Known rows, with every way that one mark hangs from another:
Z_870[Z_120 Z_178 Z_853 Z_971]: [+2.16, -7.02, +2.36, +0.53, -2.36, +2.54, -6.11, -3.91, -0.04, -0.35, -4.53, +0.58, +3.22, +3.00, -2.78, +1.02, -3.82, -2.25, +0.76]
Z_613[Z_180]: [+0.86, +0.89, -0.22, -1.32, +3.18, +0.04, -2.04, +0.45, +0.55, -0.38, -0.85, +1.48, -1.75, +1.70, +0.41, +0.95, -2.03, +2.65, -3.79]
Z_613[Z_180[Z_870[Z_120]]]: [+1.19, -1.18, -0.85, -3.84, +2.56, -1.88, -1.13, +1.57, +1.84, +1.56, -2.16, +1.26, -4.93, +1.83, -0.33, +0.67, -2.60, -0.57, -2.71]
Z_120[Z_465 Z_870[Z_853]]: [+3.96, -3.78, -1.55, +4.85, -0.50, +1.84, -3.17, -1.91, +1.70, -3.61, -1.18, -0.53, +4.42, +0.71, +1.18, +1.95, -0.79, +0.17, -3.77]
Z_180[Z_613 Z_870]: [-0.60, -0.10, -0.28, -3.37, -0.13, -0.59, +1.81, +1.64, +3.63, +0.93, -4.32, +2.28, -4.14, +2.84, +1.65, +0.73, -2.42, -2.52, -3.98]
Z_120[Z_465 Z_870[Z_853 Z_971]]: [+2.65, -5.22, -0.26, +5.10, -1.10, +2.79, -5.04, -1.76, +1.81, -4.14, -2.13, +0.85, +3.79, +1.07, -0.17, +0.50, -1.40, -0.74, -2.59]
Z_120[Z_465 Z_870[Z_971]]: [+1.08, -3.50, +0.25, +3.77, -0.60, +1.90, -3.03, +0.24, +1.77, -4.68, -1.08, +2.03, +1.96, -0.03, -0.64, +0.35, +0.79, -0.84, -3.89]
Z_120[Z_465 Z_870[Z_178 Z_971[Z_436]]]: [+2.46, -5.14, -1.25, +3.72, -1.37, +3.97, -2.50, +1.14, +0.57, -4.13, -1.94, +1.91, +2.79, +0.01, -2.22, +0.58, +1.73, -0.92, -4.20]
Z_613[Z_178[Z_870[Z_971]] Z_180[Z_436]]: [-1.22, +0.65, -2.77, -5.21, +6.01, -3.35, -4.58, +3.36, +1.19, +1.52, -1.59, +4.44, -5.73, +3.57, -0.47, +0.07, -4.40, -0.39, -4.42]
Z_613[Z_178[Z_870[Z_853 Z_971[Z_436]]]]: [-0.34, -1.57, -1.32, -2.43, +1.86, +3.02, -3.10, +2.22, +2.05, +1.39, -3.11, +1.05, -2.72, +3.01, -1.78, +0.73, -3.10, +0.67, -3.60]
Z_180[Z_613]: [+0.06, -0.16, +0.73, -1.03, -0.16, +1.14, +0.14, -0.47, +2.34, -0.04, -3.96, +1.01, -1.54, +2.37, +1.15, +1.23, -2.05, -0.96, -3.56]
Z_613[Z_178]: [-0.46, +0.84, -0.43, -1.18, +2.54, +0.58, -1.81, +1.27, +2.48, +0.87, +0.13, +1.98, -0.44, +2.07, +1.04, +1.09, -0.68, +2.91, -4.91]
Z_178[Z_870[Z_120 Z_853]]: [+1.89, -3.34, +0.59, -2.78, -0.67, +0.47, -2.51, -2.38, +0.43, +0.23, -3.92, -1.67, -0.40, +1.75, -1.68, +3.03, -3.49, -2.53, -1.63]
Z_120[Z_465]: [+1.44, -1.92, -0.01, +1.01, +0.80, -0.72, -0.07, -0.17, +0.71, -2.83, -1.04, +1.44, -0.31, -0.02, -0.07, +1.37, +1.45, -0.53, -6.01]
Z_178[Z_870[Z_120[Z_465]]]: [+1.73, -3.58, -0.59, -1.97, +0.61, -1.93, -0.47, -0.73, +0.08, -2.40, -2.49, -0.90, -1.80, -0.06, -2.51, +2.94, +0.72, -3.70, -4.92]
Z_120[Z_870]: [+1.01, -0.21, +0.38, +1.23, -0.81, +2.64, -1.41, +0.37, +2.03, -2.09, -0.48, +1.19, +2.08, +0.11, +0.97, +1.61, -0.46, +1.26, -3.23]
Z_180[Z_436 Z_613 Z_870[Z_120 Z_853]]: [+2.05, -3.98, -1.34, -3.40, -0.93, -2.79, -0.46, -0.14, +3.36, +3.51, -7.28, +1.99, -5.69, +3.59, +1.92, +0.64, -5.83, -6.88, -1.39]
Z_971[Z_436]: [+0.30, +0.19, +0.70, -1.36, +0.06, +2.58, +1.78, +2.46, +0.90, -0.04, -2.20, +1.66, -3.34, -0.23, -0.42, +0.76, +0.57, +0.97, -4.74]
Z_120[Z_465 Z_870[Z_853 Z_971[Z_436]]]: [+3.01, -4.99, -1.09, +5.00, -1.21, +4.63, -2.99, +0.55, +1.83, -3.28, -2.87, +0.58, +1.22, +0.25, -0.79, +0.12, -0.29, -0.40, -3.28]
Z_870[Z_120 Z_178 Z_853 Z_971[Z_436]]: [+2.45, -6.81, +1.39, +0.29, -2.50, +4.37, -4.19, -1.70, -0.03, +0.59, -5.27, +0.29, +0.66, +2.03, -3.44, +0.58, -2.72, -1.90, -0.03]
Z_120[Z_465 Z_870]: [+2.38, -2.18, -1.25, +3.52, +0.04, +1.12, -1.33, +0.05, +1.61, -4.12, -0.08, +0.74, +2.54, -0.48, +0.72, +1.71, +1.46, +0.07, -5.15]
Z_178[Z_870[Z_853 Z_971]]: [-0.37, -2.57, +1.53, -2.20, -0.57, +1.42, -3.51, -1.18, +0.57, -1.38, -3.86, +1.30, -0.51, +2.62, -1.90, +1.39, -3.94, -1.88, -1.82]
Z_870[Z_178 Z_853 Z_971]: [+1.28, -4.84, +1.93, +0.71, -1.77, +2.56, -5.28, -2.94, -0.01, -1.32, -3.50, +2.08, +3.85, +3.29, -1.47, +0.72, -3.61, -0.64, -0.81]

Rows:
[+3.46, -3.97, -1.73, +3.66, -0.71, +1.18, -2.72, -1.25, +0.50, -4.51, -0.18, +0.91, +5.94, +0.38, -0.17, +2.51, +1.31, -0.30, -4.60] : Z_120[Z_465 Z_870[Z_178]]
[+0.71, -3.37, +1.20, +1.73, -1.99, +3.60, -4.66, -0.80, +0.94, -3.04, -1.59, +2.67, +4.83, +1.55, -1.28, +0.93, -1.42, -0.10, -1.43] : Z_120[Z_870[Z_178 Z_971]]
[-1.59, -0.65, +1.20, -3.76, -0.13, +2.48, +0.43, +2.99, +0.46, -0.89, -3.56, +2.18, -4.80, +0.47, -2.96, +0.59, -0.73, -1.57, -4.12] : Z_178[Z_870[Z_971[Z_436]]]
[+3.86, -5.74, -0.10, +2.18, -0.33, -0.05, -2.67, -3.08, +0.60, -1.42, -3.12, -1.37, +0.96, +0.90, -0.73, +1.80, -0.97, -2.16, -3.01] : Z_870[Z_120[Z_465] Z_853]
[+0.49, -5.03, +1.94, -1.92, -1.66, +0.56, -3.08, -0.48, +2.49, +0.92, -4.85, +1.84, -2.86, +2.53, -1.40, -0.18, -3.98, -3.49, -0.24] : Z_180[Z_870[Z_120 Z_853 Z_971]]
[-0.21, +0.41, -2.26, -2.35, +2.73, -1.96, -1.07, +1.89, +3.51, +2.82, -3.26, +3.40, -3.93, +3.50, +2.91, +0.36, -3.17, -1.44, -4.91] : Z_180[Z_436 Z_613[Z_178]]
[+0.15, +1.95, -4.20, -5.44, +6.55, -4.26, -2.72, +3.28, +1.06, +2.09, -0.59, +3.13, -5.13, +3.07, +0.85, +1.57, -3.76, +0.49, -5.56] : Z_613[Z_178[Z_870] Z_180[Z_436]]
[+3.51, -5.65, +0.84, +0.19, -1.80, +1.65, -4.41, -4.15, -0.11, +0.17, -3.55, -0.75, +3.91, +2.55, -1.31, +2.49, -3.14, -1.34, -0.44] : Z_870[Z_120 Z_178 Z_853]
[-0.33, -2.88, +1.63, -1.75, -0.99, +0.65, -2.16, +0.53, +2.58, -0.01, -3.87, +3.31, -2.20, +2.89, -0.17, -0.44, -3.89, -1.76, -1.74] : Z_180[Z_870[Z_853 Z_971]]
[+2.81, -6.91, +0.46, +2.29, -1.08, +2.68, -2.65, -0.66, +0.74, -1.06, -4.83, -0.29, -2.13, +0.48, -2.72, -0.04, -0.51, -2.64, -2.63] : Z_870[Z_120[Z_465] Z_853 Z_971[Z_436]]
[+1.42, -0.99, -2.79, -4.75, +3.01, -4.53, -1.30, +2.51, +0.44, +1.29, -2.16, +5.30, -3.71, +2.91, +0.90, +0.67, -3.73, -2.01, -3.98] : Z_613[Z_180[Z_436 Z_870[Z_178]]]
[+3.62, -8.94, +0.76, +2.66, -1.55, +0.92, -6.03, -4.19, -0.33, -2.40, -4.14, +0.07, +3.75, +2.38, -3.01, +1.16, -1.78, -3.51, -1.22] : Z_870[Z_120[Z_465] Z_178 Z_853 Z_971]
[+2.13, -5.15, -0.33, +3.95, -1.25, +2.10, -4.50, -1.11, +0.66, -5.07, -1.19, +2.20, +5.34, +0.90, -1.50, +1.02, +0.60, -1.23, -3.38] : Z_120[Z_465 Z_870[Z_178 Z_971]]
[+0.44, -4.90, +0.83, -1.63, +0.05, -1.10, -2.27, -0.63, +0.22, -2.84, -3.45, +0.44, -2.37, +0.32, -3.92, +1.54, +0.03, -4.73, -3.74] : Z_178[Z_870[Z_120[Z_465] Z_971]]
[-2.23, -0.17, -0.79, -3.51, +2.23, +0.64, -2.79, +1.18, +3.34, +0.82, -3.82, +1.61, -2.77, +4.47, -0.67, +0.90, -3.44, -1.38, -3.86] : Z_180[Z_613[Z_178[Z_870[Z_971]]]]
[+1.09, -5.15, +2.83, +0.34, -1.70, +2.32, -4.77, -2.59, +1.10, +0.06, -4.49, +0.35, -0.17, +2.02, -1.86, +0.34, -3.62, -1.84, +0.10] : Z_870[Z_120 Z_853 Z_971]
[+5.00, -5.68, -2.17, +5.04, -1.21, +1.95, -4.58, -3.16, +0.54, -3.98, -1.23, -0.29, +7.83, +1.62, +0.36, +2.68, -0.88, -0.26, -3.26] : Z_120[Z_465 Z_870[Z_178 Z_853]]
[-0.70, +0.94, -3.25, -5.11, +3.17, -3.02, -0.64, +2.31, +2.87, +2.36, -3.64, +2.65, -4.85, +3.94, +1.67, +1.71, -3.73, -3.16, -5.34] : Z_180[Z_436 Z_613[Z_178[Z_870]]]
[+2.34, -6.98, +0.39, +1.13, -1.18, +2.07, -2.15, -0.10, -0.34, -1.95, -3.75, +1.13, -0.59, +0.17, -4.19, +0.43, +1.47, -3.18, -3.42] : Z_870[Z_120[Z_465] Z_178 Z_971[Z_436]]
[+0.51, -2.21, -0.03, -4.88, -0.08, -3.99, +1.11, +2.52, +1.94, +2.13, -3.66, +4.03, -6.76, +0.73, +0.45, +0.42, -2.10, -5.26, -3.25] : Z_180[Z_436 Z_870[Z_120]]
[-1.05, -2.93, +2.36, -3.84, -0.67, +0.48, -2.47, -0.21, +0.55, -0.86, -3.80, +0.85, -2.92, +1.07, -3.64, +1.36, -1.95, -3.55, -1.69] : Z_178[Z_870[Z_120 Z_971]]
[+3.73, -7.05, -0.79, +5.34, -1.80, +2.90, -6.42, -3.07, +0.68, -4.59, -2.21, +0.94, +7.14, +2.09, -1.03, +1.26, -1.59, -1.16, -1.97] : Z_120[Z_465 Z_870[Z_178 Z_853 Z_971]]
[+0.69, -4.73, -0.05, -1.81, +0.01, +0.73, -0.31, +1.62, +0.20, -1.88, -4.12, +0.25, -4.88, -0.56, -4.51, +1.06, +1.16, -4.35, -4.56] : Z_178[Z_870[Z_120[Z_465] Z_971[Z_436]]]
[+0.63, +1.53, -3.25, -2.64, +6.16, -3.10, -3.13, +2.84, +1.60, +2.49, -0.11, +3.92, -4.20, +2.86, +2.08, +0.15, -3.26, +2.12, -5.15] : Z_613[Z_178 Z_180[Z_436]]
[+0.08, +1.63, -4.16, -5.01, +6.13, -4.96, -1.48, +4.97, +2.99, +3.44, -0.59, +5.35, -6.75, +3.33, +2.60, -0.29, -3.63, +0.49, -5.51] : Z_613[Z_178 Z_180[Z_436 Z_870]]
[+1.99, -6.58, +0.35, -0.32, -0.49, -0.25, -4.15, -2.53, +0.25, -2.33, -4.45, -0.82, -0.59, +1.61, -3.34, +1.79, -2.22, -4.68, -2.31] : Z_178[Z_870[Z_120[Z_465] Z_853 Z_971]]
[+0.54, -4.68, +1.94, -2.43, -1.21, +1.23, -4.31, -2.22, +0.55, -0.39, -4.84, -0.30, -1.08, +2.21, -3.05, +1.69, -4.11, -3.44, -0.31] : Z_178[Z_870[Z_120 Z_853 Z_971]]
[+2.58, -7.06, +1.28, +2.61, -0.93, +0.73, -4.53, -2.89, +0.73, -1.90, -4.07, +0.00, +0.29, +1.37, -2.10, +0.41, -1.64, -3.03, -1.86] : Z_870[Z_120[Z_465] Z_853 Z_971]
[+1.54, -4.16, -1.44, -4.65, -0.99, -3.48, -0.02, +0.54, +2.16, +2.58, -6.26, +3.25, -4.12, +3.45, +0.45, +1.18, -3.77, -7.36, -2.17] : Z_180[Z_436 Z_613 Z_870[Z_120 Z_178]]
[+0.64, -5.32, +2.73, -0.86, -1.75, +1.72, -4.20, -1.99, -0.10, -0.89, -3.51, +1.74, +1.41, +1.81, -3.26, +0.86, -1.65, -2.30, -0.68] : Z_870[Z_120 Z_178 Z_971]
[+3.57, -3.79, -0.62, +2.82, -1.96, +3.56, -4.86, -2.97, +0.88, -1.96, -1.58, +0.10, +7.24, +2.34, +0.56, +2.58, -2.89, +0.88, -1.19] : Z_120[Z_870[Z_178 Z_853]]
[-1.05, -0.28, +0.24, -3.34, +2.60, -0.90, -2.06, +2.66, +2.03, +0.01, -2.16, +4.16, -4.96, +2.59, -0.55, -0.96, -3.19, +0.06, -2.99] : Z_613[Z_180[Z_870[Z_971]]]
[+1.49, -3.09, -2.28, -2.22, +1.15, -0.13, -2.48, -0.18, +5.14, +4.23, -4.80, -0.32, -2.54, +5.03, +1.71, +1.04, -5.07, -2.03, -1.99] : Z_180[Z_613[Z_178] Z_870[Z_120 Z_853]]
[+2.89, -5.52, -0.12, -2.13, -1.73, -0.10, -2.64, -2.02, +1.18, +1.07, -3.90, +0.59, +1.31, +2.99, -1.03, +1.93, -3.51, -2.89, -0.82] : Z_180[Z_870[Z_120 Z_178 Z_853]]
[-0.04, +2.19, -3.16, -4.24, +6.10, -1.30, -3.08, +1.97, +1.46, +1.02, +0.32, +0.82, -2.32, +3.19, -0.14, +2.08, -2.72, +3.20, -5.20] : Z_613[Z_178[Z_870] Z_180]
[-0.72, -3.21, +0.47, -4.22, -0.74, -2.85, -1.33, +2.37, +0.93, +0.17, -3.77, +6.97, -3.48, +2.40, -0.69, -0.54, -2.84, -4.99, -2.86] : Z_180[Z_436 Z_870[Z_178 Z_971]]
[+3.78, -4.67, -1.90, -2.31, +1.29, -0.92, -4.49, -1.71, +0.82, +1.73, -3.32, +0.19, +0.31, +3.92, -0.78, +1.67, -5.05, -0.97, -0.69] : Z_613[Z_180[Z_870[Z_120 Z_178 Z_853]]]
[+0.51, -2.43, -0.96, -4.78, -0.37, -3.58, +1.42, +1.92, +3.23, +2.96, -6.19, +3.14, -7.49, +2.38, +1.37, +0.37, -3.59, -6.93, -2.88] : Z_180[Z_436 Z_613 Z_870[Z_120]]
[+3.39, -5.32, -1.01, -0.63, +0.10, -1.14, -2.35, -2.61, +0.17, -1.78, -3.46, -2.12, +0.04, +1.14, -1.98, +3.12, -1.47, -3.74, -3.49] : Z_178[Z_870[Z_120[Z_465] Z_853]]
[+0.49, -2.01, -0.22, -1.99, +2.12, -0.10, -3.98, +0.78, +2.13, +0.58, -3.26, +2.92, -3.20, +3.82, -0.06, -0.69, -5.36, +0.19, -1.57] : Z_613[Z_180[Z_870[Z_853 Z_971]]]
